Each row was made from one small tree. The marks that hang from a mark follow it in brackets, in alphabetical order. Every link used is in the known rows. Write each row's tree.
Known rows:
H(B M(S)): [ -6.7 -10.3  13.2  -9.4   9.8   6.6 -23.0   0.7  -2.1  -6.2  -3.7  -3.1
   0.5  11.4  28.3   8.1  -9.8 -13.5 -10.7  -2.9  19.9 -17.7]
G(M(H(T U) S)): [ -4.0   1.2  -9.3  -0.2   5.7   5.9  -4.9   7.3   4.2  -4.4   1.8  -6.9
   2.4 -11.0  30.7  10.3   6.5 -11.3  -5.7 -23.4  -3.6  -7.5]
H(B M U): [  0.5  -6.1   4.2  -5.9   6.2  -6.3  -1.5   4.8   4.1 -20.8  -6.9 -13.2
  -3.9   8.2 -25.0   9.5 -16.0 -11.5  -9.0   9.0 -22.2  20.9]
B(H(M(S) T U)): [  9.2   3.9   4.8   0.9   5.0  -7.9   8.8  -4.6   6.7  -3.5   2.2  -1.2
  -0.6 -16.3  13.8   1.0  -3.2 -15.6   0.1   5.0 -16.7  28.5]
V(H(B M U)): [  0.3   3.2   3.9  14.0   0.2  -8.6   1.3  -4.3   4.0 -14.9  -9.0 -10.4
 -10.3  -0.3 -25.8  -5.7  -8.5   1.7   8.6  14.8 -23.7  11.5]
S(M(G)): [ -5.3   0.9 -16.8  -4.6  -7.2  11.3   5.4   5.1  -5.9   7.1  11.1   9.9
  -1.8  14.4 -27.1 -13.3   9.1  23.8 -10.0   7.0   5.3 -16.5]
U(H(B M T)): [ -3.9  -6.2   7.9  -3.8   2.8  -7.1 -16.0 -20.6  -3.6  -2.3  -8.8  -1.6
   5.7   0.9 -14.8  12.0  -2.0 -11.5  -6.3  -4.0   3.2 -13.1]
B(H(T)): [  4.6   2.5   1.3   4.5  -5.1   0.8  -7.8 -19.5  -3.0  14.3  -4.7   5.0
  -2.2  -4.2 -12.5 -17.1   2.1  -1.9   9.1  -2.0   0.6  29.7]
G(M(H(B U) S)): [ -7.1  -1.0 -14.0   0.7   7.0   8.7 -14.5   7.4   1.4 -11.4   1.0 -17.0
  -4.0  -0.6  31.6   9.5   3.7  -8.8  -6.9  -8.4   8.8 -25.2]
G(M(H)): [ -6.6   1.5 -17.9  -1.4  -1.8  17.0  -5.6  -8.9  -5.8   1.1  -3.7 -10.7
  -7.3   9.8 -12.5  -4.8  13.1  10.2  -3.1 -12.3   0.4 -20.3]
T(H(B M(G) U)): [  5.2   4.6   8.1   6.4   0.4  -3.3  25.9   2.2   3.5 -10.4   0.7   5.0
   2.3   2.4  -7.4   3.0  -8.5   7.5  -4.9  24.2 -14.8   9.6]
H(B M(G S) U): [ -3.9  -8.8   5.8  -3.1   7.5  -1.9   4.9  22.4   8.6 -17.1   9.1   0.8
   4.2   3.5  30.7  12.5 -14.3  -2.3  -9.6  13.8  -4.4  -6.2]
A(H): [ 11.2   1.3  -1.4  -1.0 -10.6   6.2  -7.6  -6.2 -13.8  23.6 -19.9  -3.3
 -11.1  13.5 -28.4 -23.4   8.5  18.4  15.5   1.8  12.6  -7.2]
S(M(G H(B))): [-11.9   1.0 -20.7  -1.7  -8.7   3.6  -0.6   7.2  -3.5   1.6  17.9   4.1
  -3.6   9.1 -11.7  -7.3   9.0  15.0  -3.5  17.9  30.0 -27.5]
G(M(H(B) S)): [-11.7  -3.4 -11.1  -1.1   5.4  16.0 -23.1  -0.1  -3.2  -3.9  -0.4 -11.9
  -3.6   5.1  38.5   5.5   7.0  -6.5  -7.9 -11.2  25.9 -38.3]
G(M(H(U))): [ -2.0   3.7 -21.1   0.5  -0.1  10.2   2.8  -1.1  -1.6  -6.4  -2.2 -15.5
  -7.5   4.3 -19.4  -0.2   9.9   7.6  -1.7  -9.7 -17.7  -7.7]
S(M): [ -0.7   2.8 -14.3  -7.0  -2.4   8.5  -8.7  -4.1  -9.5   5.6   0.9  -2.5
  -6.0  13.5 -40.7 -11.5   8.8   8.6  -9.6  -5.1   2.1  -8.0]
G(M(H S)): [ -6.8   1.0 -13.7  -1.1   4.1  19.1 -13.7  -0.5  -5.3   3.6   2.1  -9.0
  -3.4   4.7  30.0   0.6  14.1   4.1  -3.0 -19.9  14.8 -38.2]
B(H(M(G) T)): [ -0.3  -0.5   3.6   0.3  -5.6   1.4  15.2 -13.4   3.0   5.3   4.1  13.4
   0.3  -4.6  -1.0 -10.0  -0.3   4.2  -1.3  16.9  -4.0  19.9]
H(T U): [  7.4  -0.8   6.2   0.1   0.0  -8.9  -1.1   6.0   4.6   3.1  -6.4   4.5
   7.5  -7.3 -26.2  -0.6  -8.4  -7.5   5.3 -25.7 -33.3  51.9]
H(B M(S) T U): [ -2.3  -9.7  19.8  -8.0  12.4 -14.0  -8.8  13.0  12.5 -18.7  -4.1   0.1
  10.3 -13.3  30.0  22.2 -21.9 -37.5 -14.4  -8.6  -8.0  30.5]
T(H(M U)): [ 15.3  11.7   7.5   4.7   2.6  -1.4  26.8  -6.0  -1.9  -2.0  -4.1  -1.2
  -1.4   1.1 -27.9  -0.6   0.3   8.5   0.9   3.5 -32.1  15.5]
V(H(B M(S) U)): [ -0.3   2.9   6.2  14.5   5.0  -6.8  -5.0   2.2   4.7 -13.3  -4.6  -9.5
  -7.5  -4.5   8.8  -0.6  -7.5  -3.1   8.1   8.7 -13.1  -2.1]
B(H): [  7.2   5.2  -8.4   6.2  -5.1   8.0  -7.6 -19.6  -9.1  14.5  -2.4  -3.9
 -10.2   8.5 -21.7 -22.7   8.3  15.0  13.5   5.7   0.4   7.9]
T(H(B U)): [ 10.5   7.5   6.2  10.6   0.7  -3.6   2.7  -3.8  -2.5  -1.8  -7.7  -3.5
  -0.6   2.6 -18.6  -3.0  -6.1   1.7   5.5   5.4 -10.4  19.9]

Which tree is each row?
[  2.3  -0.8   4.4  -3.3   1.3  -3.1  -3.8 -21.2  -5.9   6.8  -5.8   2.3
   5.6   0.2 -24.7   6.4   7.1   2.4  -0.5 -15.3 -11.5 -14.4]
U(H(M T))
[  8.9   6.3  10.8   4.1   4.1  -5.1  14.4  -5.2   0.7 -11.4  -7.2  -4.6
  -1.4   1.5 -17.8   4.7  -8.9  -4.4  -4.7  14.6 -17.1  16.5]
T(H(B M U))
[ -4.9  -5.8  -1.1   0.5   3.8   3.9 -11.6  -6.7  -6.0   0.7   6.0   0.7
   3.8  10.0  20.4   8.2   4.9  13.1  -2.4   6.9  18.1 -57.2]
U(H(B M(G S)))
[ -1.2  -2.6   1.6  -1.7  -2.6  -1.0   7.3 -13.4  -3.0   7.9   2.3  11.5
   9.1   1.0 -14.1   4.5   7.4  14.7  -0.4  -5.5  -9.5 -21.7]
U(H(M(G) T))
[ -8.6   3.3 -15.4  -3.0 -10.1   0.8   9.5   6.7  -0.8   8.9  18.3  13.6
   3.0  -1.4 -11.7  -6.9  11.7  12.7  -2.3   3.4  18.5 -10.0]
S(M(G H(T)))
[ 13.4   0.6   7.9  -6.6  -5.5 -11.5  15.8   2.3   1.1   4.2 -19.6  -2.3
  -4.1  -7.2 -27.1  -4.3  -3.6  -7.0   2.7   6.9 -16.6  27.7]
A(H(M T U))
[ -3.7   5.7 -19.3  -0.9  -8.5  -5.7  18.3  14.7   3.8   1.1  20.0   8.5
   2.8  -6.9 -18.8  -2.4   8.4  10.7  -1.2   5.8   0.7   2.3]
S(M(G H(T U)))
[ -1.6  -1.4   6.1   3.6   5.2 -11.5 -20.9  15.9   5.7   1.9   9.1  -1.9
   8.0 -15.3  46.0  11.9  -4.6 -20.9  13.9 -20.2  22.6   5.9]
M(H(B T U) S)
[  6.0  -2.0   3.6  -5.0  -6.2   8.4   9.6   6.6  -7.0  16.8  -6.4   6.5
  -5.6   9.1  17.1 -12.6   7.0  19.9   5.0  14.7  20.4 -31.7]
A(H(M(G S)))
[  7.0  -4.9  11.4  -6.5  -3.8 -15.3   3.9   2.7   3.7  -5.2 -22.5  -5.8
  -4.1  -6.6 -17.0   1.9 -12.8 -20.7  -3.0  18.4  -1.7  29.0]
A(H(B M T U))
[ -3.8  -6.7  10.5  -3.1   7.6  -5.6 -22.5 -14.1  -3.0  -0.2  -4.2  -0.1
   8.6  -3.3  19.1  16.2  -1.0 -15.9  -6.4 -10.0  14.9 -27.5]
U(H(B M(S) T))
[-10.7  -4.2  -2.5   5.6  -2.6   7.8 -14.9  18.1  -1.6  13.0  22.1  10.9
   5.6   5.3  61.3  -1.9   5.5  17.0  16.7  -1.1  49.2 -42.5]
M(G H(B) S)
[ -7.0  -0.6 -18.3   0.3   1.1   6.8  -6.7  -0.7   0.2 -13.6  -4.8 -18.7
  -7.8   4.8 -11.1   4.5   2.6  -3.3  -6.6  -1.0  -6.1  -6.7]
G(M(H(B U)))
[  5.8   2.5  -0.8   2.9  -3.6  -7.2  26.6  -3.7   8.7  -4.1   6.0   7.1
   0.1 -11.6  -9.8  -4.8  -3.9   1.6  -0.2  20.2 -25.7  35.7]
B(H(M(G) T U))
[ -0.4  -7.8  10.7  -0.2   2.1 -13.9 -16.4   6.3   8.0  -8.8 -10.6   0.0
   7.5  -6.8 -14.3   6.7 -19.6 -24.5  -1.5 -11.9 -14.7  52.6]
H(B T U)
[ -7.1   3.5 -17.8  -4.5  -3.8   1.4 -14.4  -2.0  -7.4   0.8   7.5  -8.4
  -7.9   8.2 -25.7  -4.5   8.5  -0.2  -3.0   6.1  27.6 -17.7]
S(M(H(B)))
[ -2.1   3.1  13.4  10.4  -3.7  -3.5   2.6 -14.6   1.8   3.6  -9.7   8.1
  -1.7  -6.5 -17.1  -9.7  -1.1   1.4   8.6  -7.0 -17.0  16.9]
V(H(M T))
[ -8.5  -0.6 -10.3  -2.5  -2.1  11.1  -5.6  -9.1  -1.4   1.1  -5.1  -3.5
  -0.8  -0.1  -5.2   0.6   8.5  -3.1  -6.4 -18.3  -0.7  -2.7]
G(M(H(T)))
[ -0.4   1.2  15.8   3.9   3.1   7.0   8.5  -1.0  -1.5   1.2   3.6  13.1
   5.4   4.9  34.9   2.3  -3.7   6.1  -5.9  15.2  18.9 -20.6]
T(H(B M(G S)))
[ -4.6  -0.5 -12.4   8.2  -8.3  -3.2   6.0  17.7   2.9   0.6  16.8   2.2
   0.7   5.2  -0.3  -3.4  -0.1  21.7  17.8  11.7   8.7  -4.4]
M(G H(B U))
[  7.7   4.7  -6.8   4.3   1.3   2.0  19.6   2.8   3.6  -1.8  12.7  -0.5
  -5.0  -2.8  14.7  -6.4   3.0  13.2   3.9  21.7 -13.8  -0.7]
B(H(M(G S) U))
[ -8.6  -1.2  -6.0  -2.6   3.9  13.0 -13.1  -0.8  -0.1   3.3   0.2  -1.8
   3.0  -5.6  37.9   6.4   9.6  -9.3  -6.5 -26.1  14.0 -20.5]
G(M(H(T) S))
[  7.3  -2.5  12.2  -8.7  -7.4  -2.8   4.8  -7.6  -4.6  13.7 -21.3   4.3
  -3.7  -0.3 -19.0  -8.9   0.2  -4.3   1.3   3.6   6.2  11.8]
A(H(M T))
[  5.6  -2.5  11.3  -7.9   4.3 -10.8  13.9   3.8   8.4  -9.4  -6.2   2.5
   6.4  -8.5 -25.9  10.0 -11.6 -15.0  -7.2 -14.4 -41.6  46.9]
H(M T U)
[ 11.7   1.1   0.2  -2.3  -4.3  -0.3  20.4  16.4  -1.4   7.1  -4.6   0.1
  -5.9   2.1   8.3  -7.0   3.4  17.1   6.0  18.5  -1.9 -15.8]
A(H(M(G S) U))
[ -2.4  -9.3  15.9  -8.3   6.1 -15.9  -1.2   4.6  11.6 -20.9  -9.8  -1.8
   6.5  -7.7 -13.0  17.3 -23.0 -32.1 -14.0  -0.6 -23.0  48.1]
H(B M T U)
[ -7.6  -3.8   4.3   0.9  -4.4  -5.6 -21.9  -4.1  -1.4   8.5   0.4   2.4
   3.7  -1.8   1.1   0.2  -2.3 -11.1  12.9 -13.8  26.6  12.8]
M(H(B T))
[  0.7   1.5  -3.8   5.2   5.3  -4.0 -21.3  16.2  -0.4   2.1  11.3 -10.8
  -0.2  -2.8  37.0   5.5   1.0  -4.6  18.4 -12.9  22.9 -16.3]
M(H(B U) S)
[  1.4   4.2  -9.9   8.4  -2.3   3.0   8.6  27.6   1.7  12.8  27.1   8.5
   5.2  -1.9  43.1  -2.4  10.7  27.8  23.4  -8.6  11.7 -28.0]
M(G H(U) S)
[ -2.0  -6.8  20.9 -10.9   7.6   1.8  -8.0   0.0   2.4   5.1  -2.5  12.5
  10.8  -5.1  27.6   9.2  -5.7 -17.3  -9.4 -26.1   0.8   9.0]
H(M(S) T)
[ -4.1   5.3 -13.4  -5.3  -5.2  -1.6  -4.5  -2.6  -4.4   7.9   8.3   1.7
  -1.2  -2.1 -25.1  -4.5  11.3  -2.7  -2.0  -9.1  14.9  -2.2]
S(M(H(T)))
[-0.6  1.9 12.7  3.9 -1.7  5.5 15.1 -7.6 -2.3 -1.1 -0.9 11.5  2.5  8.9
  0.7 -2.0 -4.8 10.5 -6.0 20.9  7.7 -6.3]
T(H(B M(G)))
[  5.6   6.8  12.5   4.2   1.7  11.0  20.3  -1.4  -3.9  10.1   6.9  16.9
   5.4   4.6  25.9  -2.8   5.5  19.7  -0.6   3.7   4.5 -20.9]
T(H(M(G S)))
[  9.1   4.1   1.3   0.6   0.1  -9.4  15.3 -11.0   5.8  -4.8  -2.2  -2.8
  -3.1 -12.1 -20.6  -3.2  -4.5 -10.9   0.1  10.1 -28.9  42.9]
B(H(M T U))
